Each row was made from one walk, in order. Every step used is in the known rows, and no mark comes twice. Write each row's walk.
Known rows
dufesi dadig zetu digot: [-0.440,-0.269,-1.779,3.235,1.283,2.927,-7.021,-0.154,0.619,-2.832,0.691,1.135,-2.333,-2.537,1.937,-3.513,1.515,3.427,-3.304,-2.726,-4.042,0.459,-1.392,1.125,4.758,-0.074,2.972,-3.435,0.739,-0.045,2.223,-0.418,-1.261]
dugagoz digot soga dofod: [2.867,3.933,-1.445,-2.185,-1.374,3.151,-7.765,-0.559,-1.494,-5.465,0.331,-0.668,-4.913,-2.747,2.105,-3.257,1.069,0.364,-3.901,-2.041,-0.588,-0.050,-3.078,2.989,4.408,1.214,-1.200,-0.363,-0.682,0.784,0.951,-0.847,-2.606]
soga dofod megug dugagoz digot zetu perimet: [1.904,2.307,-2.917,1.838,0.180,2.621,-6.456,1.849,0.339,-5.444,-0.876,-1.726,-4.806,-4.432,2.680,-5.409,2.345,2.154,-2.546,-2.213,-2.352,-1.956,-0.704,1.932,3.816,2.252,-1.712,-1.593,2.932,0.768,0.645,-2.928,-1.576]
tobo soga digot: [0.884,2.541,-3.300,3.052,-0.740,2.607,-4.710,-1.558,-0.993,-6.155,1.445,-0.340,-4.239,-2.071,-0.580,-4.762,-0.740,3.233,-5.995,-2.541,-1.833,0.329,-4.479,0.567,3.159,-1.091,-1.068,-1.147,-0.684,2.006,0.095,-1.583,-4.589]
dofod megug: [-0.376,2.954,-5.546,-1.139,-0.257,1.117,-3.668,0.700,1.588,-3.188,-1.373,-0.436,-2.632,-4.446,0.627,-0.585,3.097,5.374,-1.596,-2.593,0.773,-1.402,-1.395,-1.420,2.260,-0.205,-0.894,-1.412,-0.639,-0.206,-0.152,-3.595,-1.746]
megug dugagoz digot soga tobo: [-0.021,3.809,-1.334,-2.548,-1.993,4.483,-4.581,-0.640,0.011,-3.692,0.572,-1.886,-7.182,-5.398,-0.712,-3.366,0.657,1.470,-5.393,-4.496,-2.763,-2.879,-2.809,-1.339,2.957,0.359,-2.711,-0.301,-1.010,2.872,1.504,-2.362,-0.654]
dofod megug dugagoz digot zetu perimet: [1.633,1.820,-2.939,2.135,0.058,2.833,-5.602,2.063,1.629,-4.921,-0.984,-1.926,-4.904,-4.575,2.095,-5.777,2.292,2.434,-2.148,-2.735,-2.288,-1.603,-0.375,1.235,3.447,1.445,-1.545,-1.292,2.924,0.627,0.787,-2.665,-2.297]
tobo soga digot zetu dugagoz: [-0.579,0.506,-3.040,2.582,-0.132,4.548,-2.017,1.884,0.871,-5.159,-0.532,-1.902,-3.721,-1.762,1.091,-5.388,1.087,5.510,-5.273,-2.360,-0.581,0.381,-1.050,2.912,4.655,-0.835,0.292,-1.887,1.194,-2.243,0.447,-2.111,-2.644]
dufesi dadig: [1.674,0.772,-2.656,0.864,-0.275,1.210,-7.678,-1.753,-1.684,-2.801,4.117,0.653,-2.770,-3.728,-1.571,-0.480,0.810,2.974,-2.958,-2.253,-2.927,-0.042,-2.727,-0.740,3.379,-2.549,0.057,-2.147,-3.261,2.247,1.205,-2.329,-3.875]
dadig zetu: [0.549,0.534,0.006,2.722,0.759,0.937,-3.808,-1.982,0.162,-3.774,-0.484,-0.101,-4.181,-2.119,0.980,-3.340,1.386,4.583,-2.978,-3.513,-0.618,-0.034,-1.156,0.781,4.449,0.178,2.265,-2.199,0.130,1.595,1.306,-1.462,-0.820]
tobo soga dofod megug dugagoz: [-0.038,4.263,-4.771,-0.218,-1.072,1.035,-1.597,0.875,-0.848,-6.192,-1.724,-2.234,-3.266,-5.036,0.674,-1.009,0.706,3.440,-3.726,-1.225,-4.004,-1.706,-4.766,-1.314,0.932,0.165,-1.771,-1.711,-0.260,1.713,0.757,-4.670,1.457]
perimet zetu digot soga dofod megug: [0.267,3.315,-5.234,-2.979,0.075,2.677,-5.634,1.062,-0.406,-4.776,-1.663,-0.213,-2.750,-3.144,3.254,-1.031,4.281,3.883,-1.476,-1.803,1.013,-1.787,-0.534,1.379,3.268,2.613,-0.987,-2.616,1.048,-0.879,-0.392,-3.943,-0.654]
dofod soga tobo: [-0.713,2.161,-3.167,-1.420,-1.503,1.777,-3.501,-1.516,-0.159,-3.768,2.567,-0.609,-5.217,-5.871,-2.224,-1.127,2.324,3.382,-3.654,-3.988,-2.074,-3.767,-2.416,-0.895,2.455,-0.263,-1.659,-2.557,-1.238,1.816,-0.765,-2.899,-0.907]
dadig zetu digot dugagoz megug: [0.072,2.025,-1.798,-1.260,1.221,2.438,-3.960,0.247,2.811,-4.369,-0.375,0.689,-4.628,-4.104,3.778,-3.573,2.927,2.137,-4.260,-3.842,-0.672,1.796,-2.450,-2.216,4.030,0.340,-2.193,0.638,-1.728,-1.381,0.091,-1.258,-0.119]
zetu digot dugagoz dofod: [1.940,0.862,-0.683,0.749,-0.961,1.066,-3.641,1.359,2.465,-4.039,0.095,0.524,-3.869,-4.109,3.752,-3.761,2.410,1.771,-3.892,-2.553,-0.278,1.312,-1.987,0.689,4.873,0.475,-0.705,0.166,-1.276,-1.044,-0.195,2.869,0.202]
tobo soga: [0.923,2.598,-1.949,2.317,-1.952,1.655,-4.210,-1.237,1.258,-6.895,1.084,-1.887,-4.830,-2.720,-2.043,-4.785,-0.150,2.810,-2.008,-2.706,-3.516,0.816,-1.840,-0.038,2.195,-1.752,0.998,0.211,-2.015,1.737,0.420,-1.940,-5.170]
digot zetu dugagoz dofod: [1.899,1.358,-0.616,1.443,-0.823,0.698,-2.942,2.437,1.867,-4.004,-0.273,-1.760,-5.189,-3.075,2.084,-4.010,2.054,3.346,-2.834,-2.383,1.275,0.493,-0.481,2.953,5.548,0.418,0.647,-1.087,-1.038,-0.473,-0.707,1.887,-0.358]
soga tobo: [-0.955,3.000,-1.539,-0.189,-0.971,2.414,-4.164,-1.671,-0.509,-2.824,2.333,-0.954,-5.327,-5.195,-1.192,-1.191,0.893,2.671,-4.303,-3.651,-1.961,-3.365,-1.864,-2.392,3.559,-0.158,-1.880,-1.426,-1.913,2.194,0.337,-3.517,0.800]
tobo soga digot dugagoz dofod: [2.697,1.509,-0.985,1.127,-1.153,0.599,-3.316,0.103,0.521,-5.668,0.748,0.506,-5.054,-3.504,2.499,-4.504,1.495,2.673,-5.905,-2.713,0.264,1.206,-3.296,0.731,4.680,0.437,-1.780,0.322,-2.045,0.907,-0.759,2.376,-1.224]
soga dofod megug dugagoz digot: [1.229,4.893,-4.404,-1.059,-2.187,1.680,-5.579,2.249,1.302,-4.406,-2.582,-2.034,-4.538,-4.596,1.490,-3.240,-0.533,1.330,-6.191,-3.320,-3.232,-1.178,-4.841,0.053,2.953,-0.573,-1.888,-0.555,0.182,1.920,2.915,-1.422,-0.301]
dadig zetu digot soga dofod megug: [0.090,3.164,-4.877,-2.207,0.681,2.544,-5.573,0.581,-0.964,-4.565,-1.923,0.522,-3.167,-3.546,2.965,-1.603,4.095,5.035,-2.453,-1.903,0.406,-1.405,-1.244,1.294,3.477,2.739,-0.159,-2.421,0.756,-0.458,0.164,-3.012,-0.769]
dugagoz digot soga: [2.413,2.718,-1.418,-2.354,-2.159,4.465,-6.267,0.116,2.553,-4.205,-0.811,-1.652,-5.876,-2.965,0.496,-5.289,1.063,1.013,-2.816,-3.953,-0.179,1.096,-2.051,1.647,3.331,-0.767,-0.611,1.208,-0.278,0.521,1.763,0.332,-5.912]
digot dugagoz megug: [0.899,2.821,-1.938,-2.389,0.267,1.775,-3.327,-0.271,2.556,-4.416,0.542,0.111,-5.012,-4.688,2.355,-2.427,2.557,1.795,-3.758,-3.671,0.352,1.641,-3.016,-3.022,3.373,-0.627,-3.714,1.698,-3.221,-0.823,-0.572,-2.106,-0.972]
dadig zetu dugagoz digot soga dofod: [2.189,3.398,-1.574,-1.098,-0.638,3.487,-6.943,-0.090,-1.934,-6.122,-0.673,-0.602,-5.170,-2.273,2.929,-4.090,1.390,2.057,-5.103,-2.439,-0.787,0.253,-2.695,3.924,5.148,1.452,-0.070,-0.997,0.233,0.099,1.455,-0.538,-1.619]
dufesi dadig zetu: [1.164,-0.303,-0.642,2.540,1.346,0.684,-6.397,-2.694,-1.957,-3.385,1.741,0.953,-3.988,-2.423,-0.046,-2.432,1.345,5.034,-3.786,-3.304,-2.143,-0.150,-1.579,0.619,4.729,-0.366,2.461,-3.251,-1.326,2.992,1.881,-1.804,-1.947]

Which walk is each row?
[2.604,3.087,-0.527,1.312,-1.628,-0.950,-2.363,0.925,1.189,-4.420,-0.035,-2.064,-5.159,-4.650,1.245,-2.133,0.440,0.989,-2.699,-1.960,-1.359,-0.031,-4.021,0.032,3.172,-0.231,-0.771,-0.568,-1.949,2.597,-0.261,1.226,1.344]	megug dugagoz dofod
[0.250,4.001,-4.475,-1.583,-0.831,1.864,-1.511,0.845,-0.712,-5.311,-2.012,-2.151,-3.161,-5.189,1.503,-0.428,1.511,3.253,-3.257,-1.287,-2.632,-1.682,-4.518,-0.981,1.000,0.524,-2.206,-1.560,0.135,0.954,0.660,-4.393,1.422]	digot soga dofod megug dugagoz
[0.822,2.957,-3.468,0.844,-2.024,3.113,-5.767,3.144,3.097,-4.557,-1.937,-2.272,-4.650,-2.033,2.284,-5.305,0.054,2.017,-5.540,-4.844,-1.158,0.309,-1.432,2.415,5.133,-1.802,0.039,-1.058,1.369,-1.068,2.581,-0.371,-1.804]	perimet zetu dugagoz digot
[1.532,2.225,-1.801,-0.990,-1.349,5.053,-5.095,1.129,2.153,-4.957,-2.129,-1.637,-6.164,-2.442,1.464,-6.270,1.365,3.081,-4.306,-4.524,-0.473,1.535,-1.670,2.838,4.111,-0.697,0.591,0.412,0.721,-0.644,2.313,0.832,-4.824]	dadig zetu dugagoz digot soga
[0.805,0.864,-1.301,-1.206,-0.810,5.523,-4.960,0.357,2.801,-4.504,-0.405,-1.422,-3.591,-1.737,2.472,-4.241,2.729,1.252,0.207,-2.842,-0.211,0.782,0.325,2.153,3.240,0.490,0.586,-1.338,1.764,-1.671,0.468,-1.418,-3.572]	perimet zetu digot soga
[0.974,2.772,-5.042,-1.005,-0.497,0.453,-3.129,1.423,0.832,-5.085,-1.473,0.568,-4.135,-4.413,2.122,-2.709,3.489,5.631,-4.556,-2.755,1.110,-0.658,-2.154,-0.630,3.359,1.363,-1.964,-0.664,-1.182,0.477,-0.901,-0.550,-1.413]	tobo soga digot dugagoz dofod megug
[-0.089,1.525,-2.454,-1.414,-1.400,1.478,-2.936,0.044,0.048,-3.922,1.922,-1.040,-6.198,-5.506,-1.128,-2.332,3.162,3.851,-3.985,-3.855,-0.866,-3.575,-1.251,1.026,3.727,1.062,-1.221,-2.950,-0.997,1.496,-1.362,-1.217,0.050]	digot zetu dugagoz dofod soga tobo
[0.224,3.486,-1.234,-2.579,-1.869,4.529,-5.765,-1.002,0.243,-3.360,1.083,-1.299,-7.206,-4.888,-0.775,-3.490,1.073,1.689,-4.894,-4.766,-1.595,-2.692,-1.882,-0.936,3.717,0.556,-2.239,-0.233,-1.276,2.562,1.250,-1.916,-1.828]	dugagoz digot soga tobo
[0.401,2.563,-4.724,-0.880,-0.114,0.557,-2.869,3.080,1.765,-3.588,-2.210,-0.877,-4.087,-4.240,2.112,-2.059,4.015,6.038,-2.420,-2.526,2.201,-1.127,-0.194,0.835,4.047,1.342,-0.359,-1.753,-0.473,-0.710,-0.968,-0.993,-0.485]	digot zetu dugagoz dofod megug
[1.812,2.026,-1.376,-0.624,0.437,3.539,-8.016,-1.274,-2.951,-5.193,1.269,0.680,-3.614,-2.425,2.614,-2.547,2.141,1.762,-3.275,-1.271,-1.953,0.078,-2.371,3.173,4.683,1.953,0.565,-2.259,-0.241,0.295,0.945,-1.225,-1.560]	dufesi dadig zetu digot soga dofod
[1.007,2.525,-3.479,-2.435,0.440,1.859,-3.272,-0.495,1.587,-5.128,0.839,0.908,-4.869,-4.567,2.325,-2.796,2.875,2.331,-5.587,-3.837,0.800,1.284,-4.497,-1.917,3.102,-0.297,-4.429,0.458,-2.330,-0.550,-1.303,-1.630,-1.853]	dofod soga digot dugagoz megug
[1.929,1.833,-4.325,1.125,-0.915,0.556,-3.046,-0.335,-0.562,-5.213,1.092,0.066,-3.896,-3.815,0.415,-2.801,1.215,2.971,-5.761,-2.397,-0.270,-0.552,-6.137,2.093,2.552,-0.502,-1.888,-2.936,0.214,1.757,-1.290,0.623,-2.364]	megug dugagoz dofod soga digot
[-0.933,2.186,-1.153,-1.772,-0.866,5.125,-4.816,-0.765,0.407,-3.553,1.367,-1.202,-5.648,-4.094,0.618,-2.806,2.275,1.836,-2.876,-4.038,-1.655,-2.899,-0.240,-0.597,3.606,1.344,-1.449,-1.946,0.189,0.939,0.387,-3.218,-0.081]	perimet zetu digot soga tobo
[-1.045,0.968,-2.566,3.647,0.685,2.782,-1.632,1.204,0.793,-4.888,-1.665,-1.048,-3.593,-2.432,1.896,-3.893,1.442,6.590,-4.807,-3.617,-1.348,0.932,-1.381,1.754,4.764,-1.298,2.356,-2.205,1.023,-2.208,1.343,-0.966,-0.029]	dadig zetu dugagoz
[-0.126,4.073,-4.783,-0.683,-0.716,0.950,-1.534,0.999,-0.746,-5.056,-1.704,-1.930,-2.636,-5.392,1.423,0.052,1.020,3.331,-3.677,-1.136,-3.015,-1.983,-4.767,-1.363,1.192,0.145,-2.092,-1.984,-0.003,1.213,0.735,-4.584,2.396]	soga dofod megug dugagoz
[1.139,3.436,-4.590,-1.163,-0.475,-0.674,-4.007,1.634,1.589,-3.327,-1.404,-0.348,-4.100,-4.697,1.436,-0.976,3.537,4.724,-1.673,-2.535,1.843,-1.248,-1.256,-0.455,3.295,0.976,-0.832,-1.285,-1.522,0.934,-1.024,-0.801,-0.845]	dugagoz dofod megug
[2.056,1.616,-1.123,2.273,-0.837,1.149,-3.185,2.177,0.959,-5.314,-0.128,-1.507,-5.789,-2.514,1.787,-5.258,1.548,3.688,-4.323,-2.416,0.613,0.559,-1.220,3.269,5.443,0.634,0.386,-1.250,-0.960,0.287,-0.866,1.884,-1.480]	tobo soga digot zetu dugagoz dofod
[1.018,1.322,-4.935,0.958,-0.553,1.790,-3.937,-1.172,-0.433,-4.768,1.549,0.555,-2.987,-3.164,-0.231,-2.675,1.483,3.705,-5.286,-2.594,0.062,-0.526,-5.197,1.787,2.568,-1.208,-1.563,-2.929,0.506,0.473,-0.948,-0.798,-4.149]	dofod soga digot
[0.342,0.171,-2.709,0.474,-0.308,3.727,-2.211,-0.945,0.271,-4.418,0.617,1.337,-2.079,-3.404,2.803,-3.325,1.412,3.918,-7.424,-2.856,-0.167,0.885,-4.062,-0.838,3.848,-1.045,-3.304,-0.031,-0.145,-1.836,0.565,-1.534,-1.461]	soga digot dugagoz
[1.043,4.350,-5.385,-3.405,-0.529,2.193,-6.244,0.967,-0.500,-4.631,-1.754,-0.225,-3.846,-4.004,2.071,-1.560,3.227,3.947,-3.085,-2.276,0.893,-1.504,-2.003,0.945,3.191,1.864,-1.695,-1.178,-0.224,0.179,0.307,-2.814,-2.072]	dugagoz digot soga dofod megug
[-0.059,2.880,-4.408,-0.716,0.317,2.187,-3.139,0.897,-1.663,-5.113,-1.668,-0.894,-2.948,-4.844,2.052,-0.995,1.725,3.887,-4.072,-1.417,-4.149,-1.598,-4.279,-0.331,1.759,1.139,-0.896,-3.001,0.604,1.424,1.543,-3.991,1.681]	dufesi dadig zetu digot soga dofod megug dugagoz
[2.598,0.406,-2.286,3.283,0.668,2.039,-5.430,0.545,0.142,-5.492,1.344,-0.667,-4.828,-3.822,1.904,-5.712,3.175,2.793,-1.950,-2.086,-0.345,-1.223,-0.823,2.979,3.988,1.869,-1.391,-2.352,2.538,0.640,-1.540,-0.899,-3.434]	dugagoz dofod soga digot zetu perimet
[0.528,4.005,-5.867,-3.145,-0.436,2.757,-5.471,1.996,-0.467,-5.324,-2.503,-0.718,-3.769,-3.211,3.145,-1.848,3.671,4.463,-3.227,-2.620,1.335,-1.615,-0.988,1.946,3.705,2.026,-1.341,-2.163,0.980,-0.997,0.188,-3.468,-0.994]	perimet zetu dugagoz digot soga dofod megug
[2.661,4.146,-1.650,-2.086,-1.560,3.148,-6.667,-0.361,-1.704,-5.910,-0.076,-1.273,-4.870,-3.154,2.172,-3.059,0.572,0.139,-4.264,-1.759,-1.693,-0.259,-4.082,2.581,3.732,1.043,-1.525,-0.482,-0.328,1.119,1.293,-1.222,-1.492]	megug dugagoz digot soga dofod
[1.708,3.435,-2.926,-2.966,-2.107,4.301,-4.515,1.185,2.309,-4.681,-2.215,-2.233,-5.747,-3.990,0.736,-4.563,1.132,1.688,-3.368,-3.667,-1.130,0.293,-3.101,0.788,2.023,-0.416,-1.545,0.789,0.297,0.959,2.089,-0.815,-4.139]	dofod megug dugagoz digot soga
[0.811,2.254,-3.242,1.895,-0.836,2.781,-6.887,2.061,1.241,-4.079,-1.420,-0.712,-5.111,-2.695,1.337,-5.560,-0.199,3.816,-7.435,-4.830,-2.827,0.745,-2.647,2.189,5.491,-1.843,1.306,-1.243,0.237,0.241,3.572,0.865,-2.565]	dufesi dadig zetu dugagoz digot
[2.234,3.077,-1.531,-2.249,-2.360,4.473,-4.571,0.555,2.286,-4.702,-1.483,-2.450,-5.912,-3.644,0.582,-5.008,0.289,0.720,-3.441,-3.570,-1.748,0.845,-3.316,1.181,2.359,-0.937,-1.241,0.986,0.080,1.159,2.211,-0.181,-4.296]	megug dugagoz digot soga
[2.533,1.571,-3.376,-0.517,-2.126,-1.195,-1.724,0.560,1.801,-5.517,0.624,-1.441,-4.371,-5.253,-0.674,-2.077,2.690,2.502,-1.688,-2.600,-1.441,-0.451,-4.271,2.136,1.450,-0.824,-0.165,-2.165,-0.728,1.345,-1.577,1.232,-1.971]	megug dugagoz dofod soga
[0.342,2.535,-3.639,-1.212,0.792,2.410,-3.139,1.727,2.045,-4.804,-0.084,-1.115,-5.663,-3.537,1.632,-3.578,2.860,3.369,-3.941,-3.433,1.131,0.830,-2.424,0.631,3.872,-0.161,-2.137,-0.987,-1.241,-1.270,-1.365,-1.966,-2.037]	dofod soga digot zetu dugagoz megug
[0.903,4.406,-4.367,-0.766,-2.273,1.758,-4.867,2.473,2.535,-3.816,-2.775,-2.247,-4.675,-4.740,0.884,-3.544,-0.537,1.715,-5.745,-3.819,-3.168,-0.872,-4.508,-0.600,2.527,-1.326,-1.708,-0.270,0.192,1.744,2.997,-1.283,-1.042]	dofod megug dugagoz digot
[2.069,2.517,-2.989,2.231,-0.146,2.722,-6.439,1.847,0.245,-6.575,-0.790,-1.916,-5.354,-4.248,2.051,-6.467,2.011,2.276,-2.688,-2.215,-3.364,-1.622,-0.609,1.970,3.459,2.189,-1.335,-1.310,2.721,1.254,0.652,-2.844,-2.598]	tobo soga dofod megug dugagoz digot zetu perimet
[1.670,0.486,-1.303,3.276,0.559,2.761,-5.249,0.296,1.192,-4.752,1.111,-1.437,-4.249,-3.871,1.518,-5.023,2.732,2.548,-0.284,-2.037,-1.294,-1.037,0.700,1.403,3.853,1.064,-0.692,-1.405,2.123,-0.063,-0.464,-2.763,-2.912]	digot zetu perimet
[2.124,1.527,-4.237,1.023,-0.737,0.547,-4.181,-0.678,-0.403,-4.840,1.593,0.571,-3.923,-3.355,0.363,-2.984,1.709,3.231,-5.386,-2.630,0.726,-0.419,-5.209,2.564,3.295,-0.353,-1.528,-2.897,-0.101,1.357,-1.532,1.101,-3.448]	dugagoz dofod soga digot
[-0.683,0.198,-2.221,1.559,-0.325,4.112,-1.786,2.245,2.113,-3.868,-0.821,-2.238,-3.185,-2.341,1.351,-3.906,1.817,5.047,-3.184,-2.389,-0.002,0.298,0.164,2.353,4.724,-1.033,0.787,-1.622,0.821,-3.179,0.564,-2.289,-1.562]	digot zetu dugagoz
[-0.194,3.383,-4.453,-1.383,-0.668,2.489,-2.016,1.724,-0.093,-5.534,-2.439,-2.151,-2.658,-4.338,2.912,-0.951,1.843,2.590,-2.700,-1.444,-2.722,-1.847,-3.342,-0.186,1.412,1.233,-1.744,-2.604,1.669,0.280,0.804,-4.698,2.346]	perimet zetu digot soga dofod megug dugagoz
